Each row was made from one walk, in order. Every step used is in the known rows, and no mark comes twice. Write each row's walk.
Known rows:
v -> t: [ -5 -10  14  -7 -27  -6  -7 -24 -11  -3  17  21   0  -1 -10  -4   2  11
   1  10 -25   5  -7  -7 -16   6   8  11]
a -> t -> r: [-14 -15   5   3  -1  14 -21 -49  16   8 -17 -49   7   3   7 -20  -2  14
  29  48 -24  -1   1  -8  -7   0  -7 -10]
r -> f -> a -> v -> t: [  5 -38  36 -15  11 -20  -4 -45   5  29   9  37 -13 -18   9 -49   6  49
  42  66  28 -33   2 -48 -12 -28  -4 -29]
t -> a -> v -> p -> r -> f: [ 31   9   8  14  16 -30  14 -28  -6  17 -13  19  -8 -27  12 -47   6  31
   3  47  62  -4  18 -83 -18  -4 -25 -48]
n -> s -> v -> f -> a: [-31 -30   8 -35  15  24  32  -1  -4 -18  -1  27  -1 -42  61 -29   4 -23
 -64  -2  22 -54   9   1 -31   1  36 -34]
n -> s -> v -> t: [-20  -4   2 -27   1  20   8 -34 -18 -59  -2  39   0 -50  18   1   9  -6
 -48 -13  -4 -37 -17   2 -30  20  35  -1]
t -> a -> v: [  8 -24   2  10  19  -9  12 -16  -1  12 -13 -28  10 -19 -21  -1  -5   7
   6  30  44   4  11 -16  25 -13  -4 -14]
l -> v -> p -> r -> f -> a: [ 50  37  28   9  -3 -10 -14 -40   3  14  -5  59 -26 -21  69 -76  -4  60
   1  58  33   0   7 -75 -28  -6 -30 -42]
r -> v -> f -> a: [ -6 -26  33 -24 -12 -23  12  30   6  69 -15  20 -12  21  61 -56  -1  -8
 -14  19  12   2  41 -34 -31 -24   9 -10]
n -> s -> v -> p -> r: [  8  34 -20 -13   6  14  13 -12 -13 -66 -17  46 -10 -54  19 -21   5 -12
 -77 -24  28 -28 -12 -34 -62  41   4 -25]
p -> v: [ 12   6  21   7 -32  -7   1  -8 -10  36 -21  -3 -11   1  21   0  -6  -8
 -12   0 -18   1   7 -11  -5   1  46   4]
p -> r -> f -> a: [ 32 -22   4  -5  24  13  45 -19  -1   9 -15  27 -37  -9  48 -66  -2  30
  21  70  32 -13  -1 -32 -32 -14  -4 -55]
t -> r: [  8 -13   6   2 -14  15 -17 -29  15  -2   8  -1   1   0   1  -5  14   8
  35  17 -15   4   7   7 -10 -24 -24  -3]
a -> t -> r -> f: [-12  -5  13   0  16   5 -13 -57  21  27 -17 -25  -1  -2  55 -40  10  32
  54  65 -14 -25   7 -33  -5 -20  -5 -36]
p -> v -> t: [  6  -3  35   2 -58 -16  -6 -33 -21  32  -5  17  -9  -1  11  -4   1   0
 -13  10 -39   6   2 -22 -21   8  54  17]
t -> a -> v -> f -> r: [ -6 -44  21   2 -25 -14   0 -42  -3  12   8 -40  33 -36 -12 -23 -10 -25
  -1  39  34   8  46 -30  10 -45 -23 -30]
l -> v -> p -> r: [ 35  58   9  25 -43 -19 -31 -29  -4 -19  -4  32   1 -12  18 -35 -10  32
 -21   2   9  23 -10 -60 -17  18 -31  -7]
t -> v -> p: [ -4  31  18 -10  -9 -43 -56  10   0   6  -1   9  13  -2 -26   1  17 -24
 -22  -9  -7   8   9 -42   2 -10 -14  -1]
t -> v -> p -> r: [ 12  30   2   1 -26 -42 -31  -2  -5 -17 -15   8   1  -2 -26 -28  13 -24
 -20   3   3  15  -7 -61 -19  -1 -19 -18]
t -> r -> f -> a -> v -> b: [ -3 -32  31  32 -13 -24  -7 -66  28  51  -6  43 -22 -19  38 -53  17  49
  71  60  38  -6  13 -26 -26 -62 -46 -31]
a -> v -> t -> r: [  0 -29  20   6 -43 -15 -38 -62  15  -4  17   8  13 -10 -40 -14  12  32
  55  25  -8  -9  -7 -26 -12 -25 -29   1]
s -> v -> p: [  8  34   6  -7  24 -15 -23   4 -11 -17  13  37  -1 -39  -6  -2   2 -17
 -65 -19  22  -7  17 -19 -38  14  -1  15]
r -> f -> a: [ 14 -20  22 -17  40  11  17 -13   7  33  -2  28 -29 -10  50 -39   7  28
  21  58  21 -22  14 -15 -11 -26   3 -35]
v -> t -> r -> f -> a: [ 18 -41  40 -21   0  17  -9 -70  12  23  22  49 -26 -11  38 -53  27  47
  58  82 -13 -16  12 -17 -41 -45 -15 -27]
v -> p -> r -> f -> a -> t: [ 11   1  17  -9  32  -9  11 -32   4  32 -26   7 -24  -8  47 -83 -14  38
 -14  88  22  -9   8 -78 -54  22  -4 -54]
l -> v -> p -> r -> f: [ 38  67  18  24 -26 -27 -24 -39  -1   2  -2  55 -11 -19  68 -52   2  48
   1  20  18  -1  -2 -86 -12   3 -28 -28]
p -> r -> f -> a -> v -> b: [  6 -21  12  37 -16 -38  36 -43   2  32 -26  42 -34 -19  37 -72  -3  41
  40  58  62   0  -7 -51 -37 -28 -29 -48]
l -> v -> t -> r -> f -> a: [ 34 -11  52  -2 -25  15 -37 -97  14  21  20  54 -18 -20  66 -57  18  74
  60  83 -14  -6   5 -32  -9 -50 -20 -23]
r -> f -> a -> t: [-11 -27  21 -16  52   6  15 -30   9  44 -24 -21 -15  -3  57 -55 -10  33
  16  88  14 -25   9 -32  -8  -5  17 -43]
f -> a -> t -> v -> p -> r: [  0  -2  11 -11  11 -28 -23 -21  -2   9 -44 -34  -6   2 -19 -61 -11  -8
 -29  78   6  13  -7 -66 -28  12  -4 -41]

Which walk is each row?
[ 23 -42  19  -3  -5 -19  24 -53  -4   7  -5  36 -25 -18   5 -73  -3  51
  42  80  37 -26 -14 -66 -32 -16 -10 -51] | p -> r -> f -> a -> v -> t
[ 25  27  29  -8 -21 -25 -54  -1  18  46 -10  41 -14   9  19 -25  21  12
  13  -2  -4  21  41 -42 -48 -18 -41  18] | t -> r -> v -> p
[ 23  -1  21 -13 -11 -12 -23 -10  -1  17 -31   2 -11 -13   9 -30  -6 -17
   4  21  10  24  40 -20 -22 -41 -30   4] | f -> r -> v
[ 15 -15  40   3 -71  -2 -24 -64  -2  30   2  19 -11  -4   9 -10  16  12
  24  26 -51   7   6 -13 -33 -15  31  13] | p -> v -> t -> r
[-14 -25  38  17 -16 -17 -13 -42  18  79 -56  -4 -30  11  55 -67  -6  26
  23  75   0  42  26 -17 -53 -27 -19   2] | f -> a -> t -> r -> v -> b
[  2 -47  27 -12  -8 -13 -12 -35   0  13   7  13  -4 -12 -41 -30  -7  31
  16  50  19 -10  -5 -20 -15  -9  -8  -4] | f -> a -> v -> t
[-15 -10  13 -11 -17  -8   0 -25  -9 -27  22  -2  19 -50  17 -28  -6 -51
 -44   2  14 -13  35  -9 -27 -34  -5 -12] | s -> v -> f -> r
[ 12 -28  20  -7  38 -13   5 -20  13  33  -6  16 -15 -16  21 -40   3  40
  39  56  52 -37  10 -38   6 -33 -11 -40] | r -> f -> a -> v
[-60  -9  17  -7 -24 -47 -24  -3   1  30 -18 -65  37  17  22 -28   0 -39
 -12  21 -27 -20   1 -49  29  -8  33 -25] | a -> t -> v -> f
[ 34 -18  14  -5 -23 -10  33 -22 -29  21 -38  13 -29   1  20 -56  -5   8
 -12  53  11  43  14 -40 -39   1   9  -5] | p -> r -> v -> t -> a
[-19 -37  22 -15 -12  -1  17   7   6  33  17   8   0   6  33 -34   0  -7
 -14  20   3 -11  21  -8 -19 -11  11 -22] | v -> f -> a
[ -4 -31  43  -8 -41 -11  18   0  -6  73  -6   5  -8   8  53 -32  -5 -16
 -28  23 -12 -12  28 -22 -25 -10  56 -15] | p -> v -> f -> a
[-15   3  25 -12 -37 -41   1  36   3  58 -12  14   5  25  57 -36   4 -19
  -9 -21  -2  -2  34 -40 -14 -13  12   1] | r -> v -> f
[  2  10  29  19 -46 -39 -16 -24  -6  36 -35  28 -17 -16  27 -33  -8 -15
   3   9  13  56  39 -16 -42 -45 -39  14] | f -> r -> v -> b
[ 19   0  18  -9 -15  -5 -24  -9  17  34 -25  14 -17  11  28 -28  17   8
  39  12  -6  12  27 -14 -19 -36 -24   8] | t -> r -> v
[ 22 -35  36 -26  28  19  -1 -65   1  -3  21  55 -30 -47  42 -56  22  30
  23  80   8 -34  15  -9 -49 -45   2 -22] | s -> v -> t -> r -> f -> a
[-26 -10  36   3 -19  -9 -15 -38   7  42  -9 -35  22   4  67 -57 -25  24
 -18  57  -8  -6   6 -40  15   5  18 -24] | l -> v -> f -> a -> t
[-49 -19  24 -12 -36 -40 -39 -39  -2  10 -19 -77  41  -6   1 -38  -9 -57
  -8  46 -23  -2  23 -45  19 -35   4 -35] | a -> t -> v -> f -> r
[-16 -23  41   7 -35   6 -33 -69  25  39  -1 -36  19   2  67 -61 -12  34
  18  74 -19  -5  12 -35   4 -22  -6 -28] | l -> v -> f -> a -> t -> r
[-12  26   1   2 -11 -45 -33 -17  -5  -3 -37 -39  11   4 -20 -42  -7 -16
 -26  38  -6  11 -12 -75 -13  23  -1 -28] | a -> t -> v -> p -> r
[ 14  38  12  -1  -9 -49 -21  -9  -4   5 -14  32  -7  -6  18 -48  24  -5
   5  21  13 -11   1 -83 -13 -17 -16 -45] | t -> v -> p -> r -> f
[-12  25  23  18 -57 -21 -20 -17   3  16  17   6  28   0  60 -20  -4  10
 -10 -18 -11  -3   5 -35  29  -9   5  -4] | l -> v -> f
[ 12 -11  21  -7  15 -24 -31  -7  13  26   4  24  -3 -16 -36 -22  -3  22
  -9  25  42  -5  18 -42 -24   0 -33  -8] | f -> a -> v -> p
[ 29 -12   7   5   1 -24  -7 -16   6   4  -9  21 -14 -15 -38 -49 -11  26
 -11  39  50   4   1 -60 -46   9 -37 -28] | f -> a -> v -> p -> r
[ 14  39  23 -13  -5 -39 -37  29   4  46 -18  40 -11   9  18 -19   4   2
 -24 -17   8  21  34 -52 -38   6 -15  23] | r -> v -> p
[-32 -11  27  -7 -37 -27 -20 -13  19  67 -31 -33  14  28  67 -56   2  -3
  19  30 -27  -3  35 -48 -21 -15   4  -9] | a -> t -> r -> v -> f
[  4 -40  41 -22 -27  -8  -6   1  23  68  -6  19 -14  18  60 -62  14   3
  22  36  -1   5  46 -24 -41 -48 -13 -12] | t -> r -> v -> f -> a
[-40  -2  -7 -19  -8  12  24   2  -7 -34   1  20  19 -42  60  -7   8 -33
 -62 -41   7 -57   2  -8 -18  10  36 -23] | n -> s -> v -> f
[ 23 -32  27 -16  27  24   0 -45  24  30   6  27 -26  -9  51 -45  21  38
  57  73  10 -18  21  -6 -24 -51 -21 -37] | t -> r -> f -> a
[-11 -34  11 -14  37  13   7 -23   6  25 -27 -41  -7   3  11 -35 -22  14
  -6  71   4   0  -1  -6 -11  15  14 -20] | f -> a -> t
[ 21 -40  25  -4  23   2 -12 -52  32  31   1  18 -15 -16  22 -47  17  49
  74  72  38 -33  15 -30  -5 -57 -37 -43] | t -> r -> f -> a -> v
[ 21  26  -5   8 -21 -16  -4  -2  -8 -13   1  28  -8  -3 -13 -27  -3   3
 -29  -2   9  15  -2 -46 -46  25 -22 -12] | v -> p -> r
[ 35   6  20  -8  18  -6  14 -15   0  21  -5  56 -35 -13  37 -67   3  32
  -6  56  32  -4  14 -60 -58   0 -19 -49] | v -> p -> r -> f -> a
[-21 -29  17 -21  32 -12 -21 -22   4  21 -42 -59   1   6  -6 -35  -8 -12
  -3  78  -4  -3  -5 -19  19 -15  19 -28] | f -> a -> t -> v
[ 29   8  -6   1 -20 -17  18  13  -6  15 -45  10 -25  13  27 -48  -8   0
  -1  11  18  21   3 -39 -31   1  -5  -8] | p -> r -> v
[ 21  27   5  13  -5 -45  -7 -20   6   8  -5  40  -5 -18   5 -47   5  34
  17  16  45 -23   1 -94 -25   2 -35 -37] | a -> v -> p -> r -> f
[ -7 -19  16   4 -29 -31 -20 -35  -3  -1  12   9  13 -11 -42  -8  -2  20
  19  10   6 -11 -12 -34  -1   0  -5   4] | a -> v -> t
[  5 -21  26   3 -25 -22 -32 -72  17  14  19  31   5 -16   7 -35  26  48
  80  41   2 -33   0 -46  -9 -42 -28 -19] | a -> v -> t -> r -> f
[  6 -26  20  -6  -3  10  14 -34 -23   5   9   2  -1 -13  -8  -4   1   7
 -12  39  -7  28  11  -2  -8   1  17   4] | v -> t -> a
